What can hang from each mark:
Q316: Q672 Q946
Q723: Q374 Q672 Q946
Q946: Q316 Q723
Q374: Q723
Q672: Q102 Q316 Q723
Q614: Q102

(in the rows, 128 means zero)
Known rows, with every way that one mark hangs from another:
Q374{Q723{Q672}}: [188 111 128 138 119 125 143  98 119 127 103 142  95 161 151  89]
Q672{Q102 Q316 Q723{Q374}}: [178  87 123 102  87 129 115 147 122 118 119 157 141 104 166 250]
Q723{Q672{Q102}}: [193 109 119 123 127 129 149 118 105 109 101 140  95 142 154 131]
Q723{Q374 Q672 Q946}: [153 105 191 115 155 137 150 102  95 114 113 122 126 142 144 100]
Q316{Q672{Q102 Q723{Q374}} Q946}: [132  65 102 132 112 116 137 128 133 122 122 144 166 118 158 167]
Q946{Q723}: [122 128 105 121  85 113 168 142 118 110 114 150  91 141 129  73]
Q374{Q723{Q672{Q102} Q946{Q316}}}: [162 138  96 109 122 127 129 104 116 129  73 133  98 155 143  90]
Q316{Q672 Q946{Q723}}: [ 45 106  76 139  95 105 158 140 128 121 121 141 113 144 125  36]
Q614{Q102}: [167 124 145 124 122 106 157 151 132 119 132 133  98 142 132  63]
Q723{Q374}: [153 100 148 119 117 130 161 125 102 122 134 143 127 125 142  97]
Q316{Q672 Q946}: [ 28  97 101 142 124 113 157 137 135 130 145 133 126 137 133  62]
Q723{Q374 Q672{Q102 Q316} Q946}: [154 102 159  93 141 141 116 126 102 114 102 132 128 127 158 153]
Q672{Q102 Q316 Q723{Q946}}: [ 85 113 127  87 107 123 118 161 151 112 103 144 131 123 154 227]
Q672{Q102 Q316{Q946} Q723{Q374}}: [103  76 114  93 103 120 118 154 139 127 129 144 168 108 156 235]
Q946{Q723{Q374 Q672{Q102}}}: [252 101 115 118 101 126 150 111  78 102  85 147 107 137 153 106]
Q946{Q316 Q723{Q672}}: [151 140  88 132  77 117 152 117  89 122  95 142  64 146 129  52]

Rows:
[166  96 153  94 124 128 146 130 128 108 103 139 158 123 154 192]  Q672{Q102 Q723{Q374 Q946}}
[218  99 107 110  89 129 121 128  84 110  92 151 103 125 158 143]  Q946{Q723{Q374 Q672{Q102 Q316}}}
[129  96 180 105 123 127 148 127 129 114 119 134 154 128 147 169]  Q672{Q723{Q374 Q946}}
[185  90 102 110 117 117 152 118  97 112  98 135 136 139 141  98]  Q316{Q946{Q723{Q374 Q672{Q102}}}}
[186 113  44 132  60 121 141 125  80 122  91 158 105 118 143  56]  Q946{Q316{Q672{Q102}} Q723{Q374}}
[156 112 113 115 114 131 120 138 107 116 110 144  90 131 160 163]  Q723{Q672{Q102 Q316}}
[173 122 129 102 132 137 138 107  81 123  92 127 119 131 145 103]  Q723{Q374 Q672{Q102} Q946{Q316}}
[159  84 139 121 119 128 132 122 124 109 104 143 150 125 162 165]  Q316{Q672{Q102 Q723{Q374 Q946}}}
[135 108  84 111 114 111 154 131 115 109  96 136 110 152 136 103]  Q316{Q946{Q723{Q672{Q102}}}}
[204 122 106 131  83 124 149 105  67 123 100 142  87 134 133  50]  Q946{Q316 Q723{Q374 Q672}}
[133 122 114 124  85 122 128 138 105 113 107 146  74 142 143 108]  Q946{Q723{Q672{Q316}}}
[ 83 148 102 109 107 124 144 124 133 139 101 135 110 149 124  63]  Q374{Q723{Q946{Q316}}}
[151 115 119  93 101 127 138 130 116 119  97 140 145 114 146 178]  Q672{Q102 Q723{Q374 Q946{Q316}}}
[121 125  51 136  87 122 140 132 103 130 111 151  92 124 144  80]  Q946{Q316{Q672{Q102}}}
[127  93 149  86 110 132 114 149 132 114 109 143 154 112 161 232]  Q672{Q102 Q316 Q723{Q374 Q946}}
[237  94 138 121 132 136 148 104  85 114 107 140 121 129 160 131]  Q723{Q374 Q672{Q102}}
[ 76 103 114 123 122 120 116 124 143 142 121 134 114 152 145 122]  Q374{Q723{Q672{Q316{Q946}}}}
[ 96  86  93 138  98 110 157 129 109 124 129 140 139 132 129  40]  Q316{Q672 Q946{Q723{Q374}}}
[125 105 105 106  81 122 118 162 140 114 115 158 118 116 163 238]  Q672{Q102 Q316 Q723}
[ 92  99 176  97 110 130 120 145 134 119 125 140 152 117 150 198]  Q672{Q316 Q723{Q374 Q946}}
